What can hang from each mark
L: S
H: Z
T: Y Z
R: B G K
U: G N Z
N: H U
W: Y
B: L
Z: H U
S: L W
K: L R U

Each row was made from one small tree. The marks that hang from a mark follow it in brackets, in alphabetical order. Every link used is in the known rows. Write each row's tree.
Known rows
U[G N[H[Z]]]: [ 10   1 -10   4 -19  -9  13   3  17   6  -2  -2   5   0 -14   3   8  -5
  -3   8  18   2  23  -4  -1  -2  -2  -3   0  -7   8  -7 -29  -1]
R[B G K[L]]: [ -2   7  -3  -3 -12  -1  12  11  -7  -2   6   5   8   5   2   4  24 -38
   1  -8   5   2 -19   2 -10  -9  19 -19   2   1  -3  -3 -31   2]
R[B G K[L[S[W]]]]: [  9  13  -7   2 -10  -5  19  28 -11   7  -2   6  14   8   5   8  15 -49
   5  -6   8   4  -6   5 -15 -14  13 -34   1  -7   1  -8 -35   5]
T[Y Z[H U[G]]]: [  8  11   8 -11   0 -16  12 -23 -11   7  -4  10 -24   2  -3  12   5 -14
 -14  11 -10  -3  17   2 -38  -6   8 -13   7  -5   4 -16  13 -18]
R[B G]: [ -4   7  -6   4  -9  -1   3  -2  -5   7   2   3  -5   6  10   1  14 -24
   0  -3  -9   4 -14   3  -6  -4   9  -5  -2   0  -1  -3  -2  -2]
U[N]: [  7   2  -3   1  -6  -2   3   3   6   0   4  -1  11  -2  -4  -5   1  -3
  -1   2  10   2   1  -1  -1  -1   1   4  -4  -1   3   3 -17   4]
U[G N]: [ 11   4  -9   0 -15 -10   6   1  15   3  -1  -1  10  -1  -2  -5   2 -18
  -4   3  11   2   4   0   0   5   3  -3  -8  -2   4  -1 -22  -4]
K[R[G] U[N Z]]: [  2   2  10   5  -9  -1  15  13   5  -4  15   4   8   8  -5   1  22 -21
  -9   1  12   6   2  -2 -17   1   5  -7 -12  -7  -1  10 -19   0]
R[B]: [ -2   4  -3   2  -4   3   4  -2  -2   4   3  -1  -2   0   5   1   9 -17
   0  -1  -4   0 -11   2  -5  -3   6   0  -3   2  -2   2   0   0]
U[G]: [  3   2  -6   0  -9  -8   3  -2   9   4  -4   0   0   0   2   0   1 -15
  -3   2   1   0   4   0   0   6   2  -6  -5   0   0  -4  -6  -7]
L[S]: [  1   6  -3  -3   1  -4   2   7  -5   6  -4  -3   2   2   2   1  -1  -6
   4   2   7   0   6   3   5  -5  -3 -13  -8  -4   2  -6  -5   0]
T[Y Z]: [ -6   1   3  -4   0 -11   3 -18  -4   1  -8   0 -13  -2   0  10  -2  -7
  -4  11  -7  -2   5  -1  -4  -7  13  -4  10  -6   4  -6   9   1]
T[Y Z[H U[G N]]]: [ 16  13   4 -10  -6 -18  16 -19  -4   6  -1   8 -14   0  -8   7   6 -16
 -15  12   0  -1  17   2 -39  -7   9  -9   4  -5   8 -13  -4 -14]
N[H U[G Z]]: [  8   5  -6  -1  -9  13  12   7   7   6  -3  -4  -2   3 -12   7  13 -14
 -10   7  22   2   8  -3  -4   4   2 -14   2 -10  -1 -16 -13 -11]
S[L W]: [ 14  -1  -9  10  -1  -9  10  17   8   7   0   0  10   0   9  -1 -12 -12
   2  -3  -4   0   0   2 -15   0  -7   1   1  -8   2   3 -13   1]
N[H[Z] U[G]]: [  2   2  -4   2  -8   2  12   3   5   5  -5  -2  -8   3 -18   9  13  -5
  -6   7  16   0  29  -5  -2   0  -3  -9   8 -10   2 -16 -12  -8]
K[L[S] U[G]]: [  1   6   7  -8  -1 -12   9  20  -2  -7  -7   0   3   5   1   6  12 -35
  -3  -2  18  -1  17   2   2   1   1 -24 -11  -4  -4  -1 -24 -12]
L[S[W]]: [ 11   5  -4   5   1  -5   7  18  -4  10  -8   1   7   3   3   3  -9 -11
   5   2   2   2  11   3  -5  -5  -6 -16  -2  -8   4  -5  -5   3]
T[Y Z[U[N]]]: [  5   5   7  -6   0 -12   8 -15  -5  -1   1   6 -11  -2  -6   3   4 -15
  -7  13   2  -2  10   1 -24  -8   9  -1   6  -6   8  -4  -6  -1]
R[B G K[U[N Z]]]: [  2   9  -8  -1 -17   8  22   9   5   7  26   1  20   7  -3  -1  30 -35
  -5  -8  13   5 -25  -1 -20  -7  15 -10 -17  -1   2  -5 -35   4]
T[Y]: [ -2   3   3  -1   1  -9   4  -4  -3   1  -9   0  -7   0  -3   4  -1 -10
   0   5  -8   0  11   1  -4  -3   6   4   5  -4   2  -3   9  -2]
H[Z[U]]: [ -1  -3   4   0   2 -11   5  -5   0   2  13   7 -10   2 -10   2   8  -4
  -2   0  -2  -3  11  -1 -23  -2  -6  -1  -4  -2   5  -2  -2   0]
Z[U]: [  2   3   7  -3   5   1   1  -1  -8  -1   6   7  -8   2  -1  -2   5  -5
  -3   0  -1  -1   3   2 -18   0  -4  -1  -2   1   1   0   2  -6]
H[Z[U[G]]]: [  2  -1  -3  -1  -7 -18   7  -8   8   5   9   6 -10   3  -8   2   9 -20
  -5   2   0  -3  15  -1 -22   4  -3  -7  -9  -3   5  -8  -7  -7]
R[B[L[S]] G K[U]]: [ -4  15   0  -4 -12   4  13  19 -11   7   3   4  10  12   6  -1  25 -36
   8  -7   6   2  -5   4 -10 -16   6 -34 -10  -5   0 -15 -17  -7]
B[L]: [  3   0   4  -1  -6  -3  -3   4   5  -2  -7   2   3   2   0  -4   2  -6
   4   1   1  -1   0   0  -1  -4   0 -13   4  -4   0  -3   4  -6]
K[L R[B] U[Z[H]]]: [  5   5  24  -4   3   4  24  15  -9  -9  15   4  -3   6  -6  12  31 -30
 -14  -5   9   0  -4   1 -34  -5  11 -12  -4  -2 -10  18  -7  -9]
T[Y Z[H]]: [  2   7   7  -8   3  -9   9 -19 -12   5  -6   3 -17   0  -4  13  -1   6
  -8   9 -10  -1   9   0 -20 -12  10  -5  14  -5   4 -12  16  -5]
H[Z]: [ -4  -5  -3   3  -4 -12   4  -5   7   3   7   0  -2   0  -9   4   3   0
   1   0   0  -2   7  -3  -5  -2  -2   0  -3  -3   4  -2  -3   5]
R[K[L]]: [  2   1   3  -7  -2   1   8  13  -1  -9   4   2  12  -1  -8   3  10 -14
   0  -6  15  -2  -5  -1  -4  -4  11 -13   5   1  -2   1 -28   4]
B[L[S[W[Y]]]]: [ 19   5  -3   0  -3 -17  -1  15  -3   9 -22   5   9  -1   9   2 -15 -15
   7  -1  13   4  23   1   0 -12  -2 -30  10 -14   6   1   8   0]
R[B K[U]]: [ -5   7   4  -2  -1  13  16   8  -7   0  15   1   7   2  -1   1  20 -18
  -1  -8   4  -1  -7   0 -10  -6   8  -4  -8   5  -3   0 -14   1]
Z[U[G]]: [  6   5   2  -4  -4  -6   3  -3   2   3   2   6  -8   2   0  -1   6 -20
  -6   2   0  -1   7   2 -18   7  -2  -8  -5   0   1  -4  -3 -13]
N[H U]: [  3   6   6   1   5  20   5   9 -11  -2  -8  -1  -7   2 -12   5   9   9
  -3   4  16   2  17  -1   3  -3  -4  -2  15  -7  -2 -10  -3  -6]
U[G N[H] Z]: [ 17   4 -12   0 -20   2  12   7  19   7   0  -4  13   1  -8   1   9 -13
  -7   8  23   4   0  -2  -2   2   3  -7  -4  -8   5  -8 -28  -4]

Write each row's tree
[ 13  11   5  -7  -1  -4   9  -6  -7   6   4   9 -11   4  -3   2   7  -6
 -10  -1  -4   0  11   4 -32   1  -5  -9  -2   1   0 -10   4 -19] => Z[H U[G]]
[ 14   7  -2  -2  -9  -9   7   1   7   1   5   6   2   0  -3  -6   8 -22
  -7   3   9   0   8   2 -18   5  -1  -4  -9  -1   4  -2 -20  -9] => Z[U[G N]]
[ 12  11   3  -6 -10  -8  13 -12  -2   2 -11   6 -15   0  -7   8   9 -18
 -10  18  11   1  24   1 -19  -5   8  -8  12 -10  10 -11 -14 -10] => T[Y Z[U[G N[H]]]]
[ 18  10  -1  -1 -10   4  10   6   2   1  -3   5  -1   2  -7  -3  11 -11
  -7   7  18   3  17   2 -14   2  -5  -4   2  -4   5  -5 -21 -11] => Z[U[G N[H]]]
[ -2   5  13   4  -7  -6   8  12  -9  -9  -2   7  -6   7   6   7  25 -41
  -4  -2   0   3  -3   3 -11  -4  16 -15   6  -3  -7  15 -15  -2] => K[L R[B G]]
[ -6   6  20   5  -9   1   8  12  -8  -5  -1   8  -6  11   7   0  28 -34
  -1  -3  -6   4   4   2 -14  -6   7 -19   0  -5  -6  10   4 -12] => K[R[B[L] G] U]
[ 17   6  -7   1   3 -15   2  12  -7  11 -14   4   7  -4   8   6 -16 -10
   3  -1  11   5  25   1   1  -8  -1 -18   5 -10   5   4   4   6] => L[S[W[Y]]]
[  7   2  11   6 -12  -4  20  12  10  -5   2   2   0   3 -16   6  21 -10
  -8   8  20   3  41  -5  -8   0  -4  -3  -1  -9   3  10 -27  -4] => K[R U[G N[H[Z]]]]
[ -2   1   2   4   1   9   9   4  -4   1  -1  -1  -8   3 -20   9  12   9
  -2   5  15   0  26  -5  -2  -6  -5  -2  12 -10   2 -12  -7   0] => N[H[Z] U]
[ 10   8   5 -11  -1  -6   8 -18  -8   6   5   9 -17   2   0   8   5  -4
 -14   6  -2  -2   7   2 -33  -3   3 -16   2   0   2 -13   5 -16] => T[Z[H U[G]]]
[ 14   7   0  -5 -11   2   8  -7   0   2  -3   5  -8   0  -4   4   9  -8
 -10  14  19   1  13   0 -14  -3   2 -11   7  -6   8  -9 -23  -9] => T[Z[U[G N[H]]]]
[ -3   4  10  -7   6 -10   4 -18 -11   0  -2   7 -21   0  -2   8   3 -12
  -7  11  -7  -3  10   1 -23  -6   8  -6   9  -5   4  -6  11  -5] => T[Y Z[U]]
[ 10   8  -5   0  -6  -8  15  30  -8   3  -5   7  16   8   1   7   6 -32
   6  -6  12   4   6   3 -11 -11   7 -35   4  -9   2 -11 -36   6] => R[G K[L[S[W]]]]
[ 17   8   9   2   2 -16  12  24 -13  -1 -16   7   2  -2  10  13   4 -44
  -1  -1  17   4  25   3  -9 -11  12 -27  11 -11  -3  26  -9   6] => K[L[S[W[Y]]] R[B]]
[  5   3   0   0  -1  20  10   9  -2   2   1  -4  -2   3 -14   7  12   2
  -6   5  20   2   3  -3  -4  -2   0  -8   7 -10  -1 -12  -6  -4] => N[H U[Z]]
[ 13   5  -1   3  -5  -7   4  22   1   8 -15   2  10   6   3  -1  -7 -16
  10   2   3   2  11   3  -6  -9  -6 -28   3 -13   5  -8  -1  -3] => B[L[S[W]]]
[ 22  13   1  -6  -7  -7  13  -2   0   5   8   9  -1   2  -6  -4   9 -10
 -11   0   6   2  12   3 -33   1  -3  -5  -6   1   4  -8 -12 -15] => Z[H U[G N]]
[ -6  10  19   0   0  -5  14  24 -19  -9  -1   5  -5  12   6   9  30 -48
  -2  -3   8   3  12   4  -9  -8   9 -25  -6  -5  -8  12 -18  -6] => K[L[S] R[B G] U]
[  3   4  16  -3   3  -8   6  22  -8 -11  -9   1   1   4  -2   7   9 -24
   0   4  16  -1  20   3  -1  -4   4 -22   0  -7  -4  13 -17   0] => K[L[S] R]
[  4   4  23  -4   1  -3  18  16 -11 -11  11   9  -3  12  -6  12  27 -19
 -13  -6   7   4   4   0 -31  -4   6 -18   0  -6  -8   8  -9 -10] => K[L R[G] U[Z[H]]]
[ -2   7  -2   2 -16  -5   0   2  -1   6  -5   4  -1   8  10  -3  15 -30
   5  -2  -8   3 -15   3  -8  -8   8 -17   2  -4   0  -7   1  -8] => R[B[L] G]
[ -8   7  16   6  -3   4  11   8 -13  -3   6   7  -9   8   7   5  26 -29
  -5  -3  -6   4   4   2 -13  -2   7  -6  -3  -1  -7  13   1  -5] => K[R[B G] U]
[ 20  -1 -13   7   1 -19   4  11   4   7  -7   4  11  -6  13   2 -20 -11
   0  -7   5   2  14   0  -9  -3  -2   0   7  -9   3  12  -4   3] => S[L W[Y]]
[ 16   7  11  -2  -9  -3  24   9  10   0  15   3   7   4 -10   3  18 -15
 -17   2  14   3  13  -1 -29   3   3  -9 -14  -5  -2   8 -15 -12] => K[R U[G N Z[H]]]
[  1   3   6  -9  -5  -2  15  16   3 -11   5   3  10   2  -6   4  18 -30
  -6  -8  17  -3   6  -1  -6   3   8 -17  -3   2  -5   0 -33  -7] => R[K[L U[G]]]
[ 10   2  -6   0 -13 -20  11  -4  15   5  12   5   1   1 -12  -3  10 -23
  -6   3   9  -1  16  -2 -24   3  -2  -4 -12  -4   8  -5 -24  -4] => H[Z[U[G N]]]
[ -2  10  10   1  -6  -9  10  20 -14  -4  -6   4  -4   9   7   8  24 -48
   0   1   7   3   5   6  -7  -9  12 -27  -3  -6  -5   9 -18  -2] => K[L[S] R[B G]]
[ 14   2  -6   1 -11  10  10   9  10   3   4  -4  12   1 -10   1   8   2
  -4   6  22   4  -4  -2  -4  -4   1  -1   0  -7   5  -3 -21   3] => U[N[H] Z]
[  7   0  -4   4 -10  -2  10   5   7   2   2  -2   5   0 -16   2   8  10
   0   6  17   3  19  -4   0  -8  -4   5   5  -7   8  -2 -23   6] => U[N[H[Z]]]
[  1  12  13  -1 -11  -5  13  18   0   1  -9   1  -2   9   6   2  22 -49
   0   3   7   0  17   4  -7  -3   3 -32 -12  -8  -4   5  -5 -17] => K[R[B[L[S]]] U[G]]
[  6   3  15   2 -14   3  17  16  11  -4  11   1  12   5  -4  -4  27 -37
  -6   2  13   2  -7  -1 -21  -4   9 -14 -11  -8  -2  17 -13  -4] => K[R[B[L]] U[N Z]]
[ 12   3   0  -2  -5 -13  19  29   9   2  -2   0  12   7   0  10   7 -47
  -5  -2  18   0   8   0 -15   3   1 -32 -11 -12  -2  -2 -28  -7] => K[L[S[W]] U[G Z]]
